Each row comes from the steps of one path. Every step used is in the known rows, and no mark comes twice. Write the path behind each row, first mark first.
Known rows
M, V, J, C, E, B: [-1.73 -1.96  0.60 -3.55  2.14 -0.40 -0.96 -1.10  1.07  0.46  1.54  0.85
  0.82  3.95  1.37  3.09  1.11 -3.55  2.50 -2.41 -0.21 -4.59  1.32 -0.37
  0.58  3.97 -1.29  1.14]
E, B, J: [-1.26 -1.88 -0.13 -2.65  4.31 -2.24  0.27  0.18  2.42  0.42  1.83  0.64
  1.19  3.63  2.01  1.68  1.62 -2.30  1.17 -1.84  2.09 -2.54  1.04  1.52
 -1.84  3.98 -0.88  2.02]
J, C, M: [-2.44 -2.16 -0.49 -3.00  0.42 -1.70  2.61 -0.87  1.27 -1.53  2.75  1.25
  0.17  3.15  0.19  0.11  1.20 -3.43  0.38 -1.43  1.31 -0.70  3.77 -0.96
 -2.39  0.43 -1.74  1.17]
T, M: [-1.08 -1.63  0.61 -0.55  2.03 -0.99  0.99 -1.56  1.82 -0.77  2.94  0.57
  1.27  2.44 -0.28  0.27  0.82 -3.01  1.03 -1.39  1.26 -0.59 -1.31  1.15
 -1.46  1.34 -2.22  1.99]
C, J, V, M: [-0.46 -0.35  2.53 -3.35  1.17 -2.15  0.68 -0.87  0.66 -1.84  1.35  0.28
  1.58  1.72  2.12  1.40  1.26 -3.39  1.66 -3.67  1.31 -1.32  0.42 -0.32
 -0.90  2.22 -1.38  2.50]
L, J, C, E, B, Z, V, M: [-1.01 -2.51  0.60 -4.00  2.55 -0.16  2.55 -0.15  1.01  0.67  2.49  1.13
  3.47  5.09  3.28  3.08  1.95 -5.02  1.86 -2.85  0.21 -5.28  2.47  0.16
 -1.45  3.84 -1.79  2.82]
C, M: [-1.58 -1.54 -0.23 -2.19  1.55 -2.00  1.44 -1.86  0.89 -1.40  3.09  0.44
  1.43  2.40  0.40 -0.36  0.74 -2.02  0.48 -1.93  1.75 -0.49  2.71  0.34
 -2.56  0.54 -0.79  1.17]
U, C, E, B, J, V: [-2.09 -2.13  0.25 -3.54  2.50 -1.27 -1.00  0.45  0.70 -0.04  2.90  0.35
  1.10  1.64  2.51  2.62  1.81 -2.14  2.14 -1.91  1.79 -3.37  2.98 -0.30
 -0.86  3.45  0.29  2.31]
B, Z, V, J: [ 1.41 -1.18 -0.87 -3.40  3.28 -1.67  2.19 -2.00  0.03 -1.06  1.49 -0.05
  2.06  1.99  1.42  2.77  1.59 -2.97  2.28 -3.53  1.05 -4.56 -0.42  1.40
 -2.35  1.25 -1.73  3.02]
L, J, C, M, V, Z: [-1.52 -1.82  1.22 -3.16  0.63 -0.50  0.31 -1.03  3.74 -0.64  1.89  0.99
  1.47  4.74  1.13  0.74  0.89 -4.88  2.64 -3.43  0.23 -3.15  3.18 -0.41
 -2.09  2.27 -2.44  1.41]
U, C, M, V, Z: [-1.80 -1.38  0.36 -2.27 -1.68 -1.38 -0.05 -2.28  2.52 -0.54  1.96  0.01
  2.23  1.20 -0.03  0.31  0.95 -1.89  2.62 -3.24 -0.81 -1.50  3.15  0.07
 -2.72  0.01 -0.27  1.88]
T, M, V, Z, B: [-1.97 -1.13  1.85 -0.62  0.53  0.45  0.11 -2.43  3.01  0.11  2.14 -1.11
  2.31  3.62 -0.16  1.87  0.13 -2.72  2.51 -4.38 -0.51 -3.09 -0.61  1.23
 -2.16  0.48 -1.86  1.96]
J, C, E, B, Z, V, M: [-2.21 -2.37 -0.08 -4.21  0.65 -0.90  4.28 -0.93 -0.57  0.88  2.12  0.58
  2.94  4.41  2.16  2.74  1.53 -3.24  1.21 -3.15 -0.55 -4.42  2.95 -0.47
 -1.60  2.23 -1.19  2.96]
V, J, C, E: [-0.52 -1.94 -0.81 -4.15  2.27 -0.78  0.36 -0.89  1.06 -1.39  3.11  1.76
 -0.88  2.26  1.47  2.13  2.02 -4.30  1.56 -1.12  0.99 -2.47  2.01 -0.23
 -0.07  1.66 -2.57  0.75]
L, J, V, Z, B: [ 0.29 -0.41  1.95 -1.98  3.13 -0.62 -0.73 -0.30  3.20 -0.58  2.06 -0.17
  1.13  3.85  2.40  2.55  0.25 -3.95  2.53 -4.69  2.63 -3.80  1.19  0.07
 -2.84  1.44 -1.86  2.22]
L, J, B, Z, V: [ 0.50 -1.88 -1.44 -2.78  3.98 -0.74  1.24 -0.22  1.23  0.09  2.70 -0.41
  2.64  4.99  1.86  2.78  1.43 -4.04  1.65 -3.97  2.50 -4.06  0.18  1.08
 -2.96  3.14 -2.34  2.51]
J, B, Z: [-1.05 -1.46 -2.41 -2.48  1.55 -1.90  3.23 -1.02  1.00  0.10  2.60 -1.15
  1.21  4.33  0.06  1.47  0.97 -2.05  0.66 -3.52  1.95 -1.58  1.34  0.67
 -2.97  1.53 -2.21  2.00]
V, M, T: [ 0.12  0.27  1.07 -2.44 -0.04 -1.07  1.68 -2.45  1.68 -0.11  1.61  1.04
  2.63  1.94  1.81 -2.15  0.33 -2.79  1.75 -2.46  0.67 -1.22  0.33  1.56
 -1.48  0.53 -1.11  2.10]
L, J, B: [ 0.09 -1.72 -1.00 -1.86  3.82 -0.95 -0.60  0.30  2.69 -0.02  3.25  0.59
  1.06  4.78  1.55  1.54  1.28 -4.14  0.94 -2.34  3.19 -1.46  0.35  0.95
 -2.06  3.22 -2.50  1.22]
U, C: [ 0.06 -1.05 -0.58 -1.60  0.88 -2.02 -0.11 -0.84  1.87 -0.73  2.24  1.03
  0.23  0.49  0.05  0.20  2.23 -2.46  1.27 -1.05  1.32  0.46  0.74  0.13
 -2.19 -0.10 -1.16  1.70]
E, C: [ 0.03 -1.70  0.64 -2.28  2.71 -2.69  2.95 -0.62  1.83 -0.03  1.22  0.40
 -0.41  3.06  0.68 -0.41  1.72 -2.98  0.84 -1.67  0.90 -0.88  0.02 -0.21
 -1.22  0.90 -2.28  2.30]
T, M, V, J, L: [-1.71 -1.81  1.50 -1.09  1.62  0.27 -0.07 -1.28  2.84 -0.67  1.94 -0.06
  0.54  3.31  0.28  2.59  0.47 -3.56  2.72 -2.43 -0.16 -3.66 -2.98  1.31
  0.91  3.56 -2.04  2.55]
U, C, E, B: [-1.68 -1.87 -0.63 -2.03  1.61 -1.39 -0.69 -0.60  0.59  0.65  3.07  0.83
  1.47  1.35  0.96  1.70  2.23 -1.91  1.11 -1.19  0.73 -1.30  2.72 -0.38
 -1.35  1.95 -0.36  1.30]
U, C, M, V: [-1.79 -1.63  0.29 -2.14 -0.36 -1.28 -0.40 -1.80  1.51 -0.96  2.34  0.19
  1.85  1.15 -0.01  0.29  1.38 -2.01  1.89 -1.94  0.09 -1.04  2.41 -0.04
 -2.03  0.47  0.25  1.54]
M, V, Z, B, J: [-1.07 -0.68  1.19 -3.22  1.66 -0.33 -0.43 -1.68  3.34  0.07  1.34 -1.43
  1.05  3.96  1.52  1.86  1.13 -2.32  3.08 -5.26  0.17 -3.76  0.97  1.30
 -2.49  0.35 -1.34  1.67]
C, E, B, Z: [-1.82 -1.49 -0.54 -2.77  2.83 -1.69  2.14 -1.63 -0.50  0.98  2.65 -0.64
  2.17  3.66  0.89  1.57  1.51 -1.42  1.13 -2.90  0.67 -3.07  2.66 -0.13
 -1.50  2.81 -1.17  1.52]
U, C, J, V, Z, B: [-1.06 -0.59  1.16 -2.51  0.58 -1.37 -1.17 -0.26  1.92 -1.91  1.88 -0.48
  0.90  0.03  1.15  3.42  2.31 -3.31  2.32 -4.28  0.94 -2.05  2.95 -0.95
 -3.02  0.13 -1.33  1.94]

Write each row's path
[-1.15 -1.40 -0.94 -2.86  2.64 -1.85 -0.29 -0.26  0.81 -1.15  2.76 -0.27
  0.77  2.87  0.64  2.06  2.32 -3.39  0.52 -3.30  2.09 -0.40  1.21 -0.10
 -1.94  2.70 -2.65  0.70]  C, J, B
[ 0.30 -1.29 -0.79 -3.23  2.74 -1.39  3.11 -1.19  0.42 -0.86  1.36 -0.61
  0.86  2.74  1.45  3.48  1.68 -2.87  2.31 -3.95  0.80 -5.13 -1.04  0.77
 -1.45  1.86 -1.94  3.57]  B, Z, V, J, L
[-0.57 -0.61  3.17 -3.83  1.42 -2.00  2.29 -0.72  1.05 -1.18  0.35  0.22
  1.64  1.86  2.61 -0.22  1.21 -4.23  2.25 -3.53  0.32 -3.07  1.10 -0.75
 -0.25  2.80 -1.80  3.00]  E, C, J, V, M, T
[-0.42 -1.01  0.99 -3.99  3.57 -1.98  0.41 -0.02  1.51 -1.39  1.77 -0.03
 -0.34  2.83  2.40  0.81  0.91 -2.57  2.17 -2.96  3.18 -2.79  0.20  0.52
 -1.29  2.45 -1.03  2.77]  B, J, V
[-2.98 -2.21  1.46 -2.57  0.71  0.87  0.67 -1.05  4.11 -0.47  2.21 -0.57
  1.25  4.33  0.76  2.58  0.91 -4.13  2.92 -3.87 -0.56 -4.19  0.81  1.27
 -1.86  1.36 -2.39  2.20]  T, M, V, Z, B, J, C
[ 0.62 -0.65  0.83 -2.59  2.46 -1.12 -1.40 -2.08  1.85 -0.58  1.08  0.36
  0.70  2.53  0.88  1.47  0.86 -2.90  2.72 -2.73  0.59 -2.86 -1.47  1.10
 -0.17  2.19 -1.33  1.49]  M, V, J
[-1.36 -2.44 -0.70 -3.59  2.81 -1.00  0.21 -0.38  1.17 -0.30  2.80  1.85
  0.10  2.96  1.81  3.41  1.67 -4.01  1.35 -1.08  0.88 -3.40  2.58 -0.09
 -0.19  3.47 -1.95  0.96]  V, J, C, E, B
[ 0.06 -1.54  0.28 -2.58  3.15 -1.08  0.27  0.31  3.02 -0.82  2.14  1.86
 -0.40  4.06  1.16  0.58  2.11 -5.43  1.40 -1.35  2.09 -1.37  0.91 -0.39
 -1.57  2.16 -3.17  1.28]  L, J, C
[ 0.63 -0.13  0.38 -3.46  0.72 -1.07  3.90 -2.91 -0.22 -0.05  0.98 -0.30
  4.22  2.26  1.91 -0.28  0.70 -2.55  2.42 -4.29  0.11 -4.16  0.13  1.46
 -2.68  0.35 -1.02  3.65]  B, Z, V, M, T
[-3.20 -1.83  1.83 -1.76  0.94  0.98  0.72 -0.84  4.22 -0.16  2.24 -1.70
  0.88  4.56  0.93  2.95  0.75 -3.06  3.00 -4.70 -0.41 -4.65 -0.80  1.54
 -1.08  2.06 -2.02  2.67]  T, M, V, Z, B, J, L
[-2.22 -1.61  0.10 -4.54  0.39 -0.22  3.70 -1.55 -0.97  1.01  1.77  0.59
  3.72  3.89  2.40  1.32  1.01 -3.43  1.94 -3.49 -0.57 -5.51  3.48 -0.52
 -1.39  2.41 -1.10  2.80]  J, C, E, B, Z, V, M, T
[-3.59 -2.60  0.54 -3.98  0.99 -1.38  1.19 -0.36  3.45  0.48  1.28  0.36
  2.00  4.96  1.72  2.16  0.75 -2.98  2.31 -3.59 -0.19 -4.54  4.22  0.46
 -2.20  3.95 -0.88  2.23]  E, B, J, C, M, V, Z
[-2.06 -2.44  1.08 -2.70  1.41  0.83 -0.51 -1.81  1.39 -0.89  2.96  0.76
  0.96  3.10  0.53  2.34  0.95 -4.41  2.71 -1.72 -0.50 -3.77 -0.34  0.51
  0.93  3.00 -2.35  1.47]  T, M, V, J, C, E
[-0.76 -1.39 -0.67 -2.68  1.02 -1.18 -0.53 -1.23  0.38 -0.53  3.45  0.64
  0.38  0.57  0.57  0.40  2.57 -2.23  1.40 -1.26  0.91 -0.21  2.03 -0.51
 -1.23  0.04 -1.04  1.04]  U, C, E
[-0.88 -0.16  1.34 -1.97  0.67 -0.54 -0.16 -2.39  2.46  0.51  1.08 -1.33
  1.37  3.78  0.42  1.49  0.52 -1.95  2.56 -5.43 -0.12 -2.87  0.60  0.35
 -2.66 -0.55 -1.41  1.43]  M, V, Z, B
[-0.48 -0.05  1.91 -3.28  1.35 -2.47 -0.22 -1.25  1.11 -1.59  0.99 -0.32
  0.70  1.67  1.08  1.48  1.16 -3.04  2.48 -5.25  1.29 -1.95  1.25 -1.21
 -1.83  1.86 -2.42  2.19]  C, J, V, Z
[ 0.83  0.15  2.67 -2.67  2.05 -0.57 -0.17 -0.89  2.27 -0.57  1.51  1.11
  2.58  3.11  3.25 -0.58 -0.26 -4.40  2.80 -3.11  2.39 -3.48  0.04  0.73
 -0.94  3.01 -1.10  2.78]  L, J, V, M, T
[-1.04 -2.45 -0.02 -3.83  4.03 -0.33  1.41  0.03  0.36  0.47  2.39  0.76
  2.29  5.03  2.38  3.15  2.23 -4.82  1.92 -2.92  1.10 -5.46  2.59 -0.78
 -1.64  4.01 -2.26  2.15]  L, J, C, E, B, Z, V
[-0.57 -1.40 -0.39 -2.13  3.29 -2.25  2.79 -1.24 -0.24  1.03  0.90 -0.44
  3.34  3.70  1.02  2.63  1.13 -1.75  1.32 -3.74  1.05 -4.27  0.52  0.49
 -3.04  2.66 -0.74  3.26]  E, B, Z, V
[-1.55 -1.54 -0.23 -3.80  1.46 -0.69  1.59 -0.25  3.97 -0.77  2.39 -0.04
 -0.27  3.56  1.76  2.36  1.94 -3.71  1.78 -3.91  0.96 -2.88  3.34  0.82
 -3.53 -0.48 -2.55  1.55]  V, Z, B, J, C
[-0.35 -1.42 -1.05 -3.12  1.86 -0.89  0.56 -1.75  1.68 -0.12  1.60 -0.99
  1.49  4.06  0.67  2.96  0.62 -2.73  2.54 -3.90  0.67 -4.06 -0.18  1.39
 -1.05  3.06 -1.67  1.90]  M, V, J, B, Z
[-1.44 -1.20  0.13 -2.27  0.84 -1.82 -0.23  0.41  1.98 -1.64  2.00  0.23
 -0.77  0.46  0.28  2.07  3.64 -3.41  1.46 -2.21  0.70 -0.24  0.85 -1.08
 -0.88  1.78 -2.14  1.71]  U, C, J, L
[-0.27 -1.65  1.24 -3.07  3.32 -2.82  1.78 -0.32  1.44 -1.22  1.16  0.28
 -0.16  2.12  0.89  0.59  3.05 -4.01  1.01 -2.29  0.35 -0.85  0.78 -0.80
 -0.93  2.15 -2.97  1.65]  E, C, J
[-1.89 -1.02  1.04 -2.61 -0.57 -1.45  0.81 -3.02  1.93 -0.31  1.74 -0.56
  2.34  3.31  0.17 -0.20 -0.10 -1.57  2.36 -4.53 -0.33 -2.19  2.45  0.20
 -2.49  0.58 -0.81  1.59]  C, M, V, Z
[-3.32 -2.44  0.40 -4.11  2.30  0.15  0.79 -0.19  2.45 -1.64  2.91 -0.56
  0.43  4.29  1.93  2.59  1.84 -3.69  1.46 -2.87  1.25 -3.79  4.00  0.53
 -2.51  0.78 -0.74  0.85]  Z, B, J, C, M, V
[-0.53  0.39  2.70 -3.57  0.92 -1.53  0.16 -1.50  0.36 -1.75  1.01  0.32
  2.32  1.16  2.34 -0.04  0.77 -3.59  2.40 -4.05  1.30 -2.40  0.97 -0.28
 -0.72  2.43 -1.27  2.29]  C, J, V, M, T
[-2.62 -2.02  0.27 -3.16 -0.13 -0.28 -0.66 -1.20  3.50 -1.18  2.88 -0.71
  2.08  1.63  1.44  2.26  1.76 -2.44  2.69 -3.53 -0.15 -3.22  4.44  1.26
 -3.39 -0.03  0.19  1.59]  U, C, M, V, Z, B, J
[-2.36 -2.26 -0.47 -4.46  3.46  0.20  0.75  0.33  1.56 -1.34  3.95 -0.09
 -0.79  3.67  2.41  2.69  2.83 -3.88  0.98 -2.23  1.92 -3.04  3.68  0.18
 -1.88  0.43 -1.82  0.41]  Z, B, J, C, E
[-1.42 -1.34  1.76 -0.77  1.53 -0.35 -0.06 -2.24  1.71 -0.15  1.93 -0.20
  1.81  3.28 -0.51  0.25  0.38 -2.77  2.13 -2.47  0.23 -1.78 -2.29  0.88
 -0.60  2.02 -1.71  2.09]  T, M, V
[ 0.48 -1.17 -0.58 -3.25  2.27  0.09  1.83 -0.99  1.57  0.34  2.42  0.02
  4.62  4.54  3.00  1.32  0.61 -4.46  2.29 -4.24  1.62 -4.96  0.66  2.02
 -2.63  3.22 -1.80  2.98]  L, J, B, Z, V, M, T
[-1.73 -1.98 -0.42 -3.64  3.30 -0.44  1.10  0.63  2.71 -1.45  2.89  0.23
 -0.90  3.63  1.97  2.59  2.55 -4.10  0.90 -2.11  2.22 -2.49  2.67  0.69
 -2.66  0.23 -1.89  0.99]  Z, B, J, C
[-1.36 -1.66 -0.44 -3.24  3.42 -1.33  2.04 -1.72 -1.81  1.10  2.41 -0.75
  3.13  3.62  1.55  2.50  1.46 -1.52  1.47 -3.76  0.67 -4.59  1.90 -0.18
 -1.86  2.69 -0.72  2.31]  C, E, B, Z, V
[-0.66 -1.69  1.39 -1.19  2.13 -0.08 -1.03 -2.18  2.37 -0.83  2.12  0.48
  1.73  2.53  0.30  1.83  0.47 -3.55  2.68 -1.98  0.12 -3.06 -2.42  1.92
  0.06  2.93 -1.83  2.04]  T, M, V, J
[-2.18 -1.62  0.91 -4.18  2.86 -1.43  0.05 -0.53  1.02  0.70  2.47 -0.36
  1.51  3.83  2.94  2.27  0.57 -1.76  2.48 -4.19  1.43 -4.61  2.97  0.02
 -1.08  3.94 -0.74  2.40]  C, E, B, J, V, Z
[ 0.81 -0.36  1.88 -2.33  2.56 -1.51 -0.49 -0.66  2.98 -0.49  1.41  0.53
  0.95  3.60  2.01  1.00  0.11 -3.81  2.88 -4.29  2.44 -2.97  0.32 -0.16
 -2.02  2.39 -2.22  2.72]  L, J, V, Z
[-0.92 -1.38 -0.16 -2.90  4.35 -0.77  0.13 -0.12  2.40 -1.24  3.09 -0.47
  0.04  3.05  2.16  2.18  2.27 -2.91  1.03 -2.49  2.55 -2.29  1.47  1.69
 -2.79  0.30 -1.25  1.01]  Z, B, J
